Known rows, with every step that occurs:
gafegun navat: [-2.167  0.559  0.275 -0.300 -0.022  0.849 -0.951 -0.755 -0.754 -0.365
 -1.229 -0.643  0.588 -0.553 -0.605  0.792]
budip rizo lidaz navat: [-1.975 -0.433  0.299 -1.449  1.370 -1.074 -8.747 -1.285  0.492 -1.842
 -1.086  1.210 -0.386 -0.328 -0.061  1.284]
gafegun gitaf: [-2.713  0.300 -0.531 -0.217 -0.346  1.422  1.623 -1.130  1.293 -0.197
 -1.437  0.399 -0.639 -1.194 -0.415  0.296]
lidaz gitaf: [-0.477  0.050 -0.106 -1.137  0.936  3.072 -0.784  0.134  2.768  0.252
 -0.260  0.241  0.243  0.608  0.087  1.574]
rizo lidaz gitaf gafegun: [-1.319 -0.845 -0.068 -1.439  1.161  1.168 -2.926 -1.932  1.295 -0.828
 -0.770  1.691 -0.385  2.130 -0.006  1.736]
lidaz navat gafegun: [-1.710 -1.267 -0.703 -0.124  0.127  0.996 -0.973  0.162  1.801 -0.382
 -0.476  0.485 -0.518 -1.032  1.000  0.054]
budip rizo lidaz gitaf gafegun navat numoz: [-2.837 -0.326  0.215 -1.434  1.194  1.062 -5.195 -2.971  0.327 -1.645
 -0.810  1.061 -0.210  1.988  0.880  1.901]
rizo lidaz gitaf gafegun navat numoz: [-2.349 -1.163 -0.150 -0.975  0.754  1.828 -1.853 -2.138 -0.088 -0.593
 -0.861  1.331  0.602  2.649  0.914  1.438]
lidaz navat numoz gitaf gafegun rizo: [-2.925 -1.137 -1.305 -0.610  1.625  2.659  2.342 -1.512  3.907 -2.095
 -1.415  2.335 -0.994 -0.129 -0.970  1.438]
budip rizo: [-2.043  0.789  0.248 -1.290  0.851  0.777 -3.652 -1.444  0.339 -2.139
 -1.029  0.233 -1.342 -0.790 -0.358  1.729]
gitaf gafegun rizo: [-1.928  1.153 -1.377 -1.444  1.053  0.930  0.995 -2.360  0.673 -2.422
 -1.300  1.872 -2.395  0.307 -1.592  1.958]
lidaz gitaf gafegun rizo: [-0.746  1.097 -1.274 -1.689  1.680  2.533  0.028 -1.706  3.853 -0.997
 -0.352  1.719 -1.490  1.410 -0.947  2.262]
budip rizo lidaz gitaf gafegun navat: [-2.355  0.344  0.323 -1.608  1.515 -0.164 -7.617 -3.313  1.088 -1.398
 -0.750  0.797 -0.522  1.364 -0.137  1.888]
navat lidaz gitaf gafegun rizo: [-1.259  0.115 -0.435 -1.138  1.371  1.726  2.220 -0.104  2.044 -0.887
 -0.589  1.683 -1.429  0.005 -1.139  3.312]
numoz gitaf gafegun rizo: [-2.624  0.553 -0.930 -1.175  1.948  1.919  2.267 -2.816  4.107 -1.924
 -2.046  1.703 -2.227 -0.372 -2.612  1.429]
gafegun rizo lidaz: [-1.166  0.984 -0.709 -2.004  1.747 -0.314 -4.043 -0.508 -0.518 -1.280
 -1.592  1.777 -0.669  0.771 -0.829  0.347]

Rows:
[-1.971 -0.537 -0.025 -1.135  0.935  0.674 -3.954 -2.143  0.885 -0.287
 -0.780  1.000  0.445  1.938 -0.074  1.447]
rizo lidaz gitaf gafegun navat
[-3.283 -2.247 -0.603 -0.005  0.816  3.133  3.019 -1.597  2.991 -1.921
 -1.392  1.761 -0.435 -0.356 -0.361  1.582]
lidaz navat numoz gitaf gafegun
[-1.717 -1.865 -0.270 -0.574  0.564 -0.294 -4.508 -0.143  0.389 -0.385
 -0.916  1.189  0.008  0.145  1.215 -0.290]
rizo lidaz navat gafegun
[-3.131 -1.461  0.349 -1.093  1.852  0.768 -5.572 -1.657  2.055 -1.965
 -1.652  1.545 -0.148 -0.136  0.206  0.835]
budip rizo lidaz navat numoz gitaf
[-3.590 -0.537 -0.425 -0.150 -0.443  2.068  3.295 -2.554 -1.734 -1.938
 -1.294  0.644 -0.504  0.760  0.064  1.799]
gitaf gafegun navat numoz
[-3.255 -0.953 -0.610 -1.230  1.822  2.346  2.562 -2.451  1.274 -2.220
 -2.267  2.506 -1.256  1.369 -0.670  0.954]
navat numoz gitaf gafegun rizo lidaz
[-3.541 -1.466 -0.104 -0.402  0.709  3.877  6.006 -2.376  1.952 -1.985
 -1.925  1.459 -1.116  0.450 -0.322  1.617]
navat numoz gitaf gafegun
[-3.220 -2.700 -0.287 -0.556  1.152  1.340 -0.704 -1.877  1.214 -1.885
 -1.785  2.372 -0.111  0.749 -0.055  1.035]
rizo lidaz navat numoz gitaf gafegun
[-2.135  0.244  0.584 -1.739  1.210 -0.588 -6.740 -1.701 -0.735 -2.044
 -1.422  0.921 -0.916  0.235 -0.025  1.272]
budip rizo lidaz
[-2.692 -1.655 -0.675 -0.267  0.115 -0.450 -3.777 -0.836  1.233  0.242
 -1.171  1.269 -0.172 -0.477  1.210 -1.010]
rizo lidaz navat gafegun gitaf
[-4.076 -0.986  0.586  0.156  0.858  1.205  3.778 -2.150  1.900 -0.991
 -2.218  0.470 -0.834 -1.449 -2.177  2.014]
numoz gitaf gafegun navat lidaz
[-1.729 -1.001  0.382 -0.641  0.580  2.075  3.062 -0.237  1.542 -0.641
 -0.540  1.094 -0.925 -0.055 -0.595  3.489]
navat lidaz gitaf gafegun
[-1.865  0.033  0.134 -1.929  1.659  0.410 -6.405 -3.065  1.576 -1.857
 -0.770  1.446 -1.263  1.436 -0.074  2.141]
budip rizo lidaz gitaf gafegun
[-2.655 -1.106 -1.074  0.311 -0.331  1.073  0.068 -0.403  2.823  0.340
 -0.700  0.542 -0.628 -1.680  1.030 -0.492]
lidaz navat gafegun gitaf
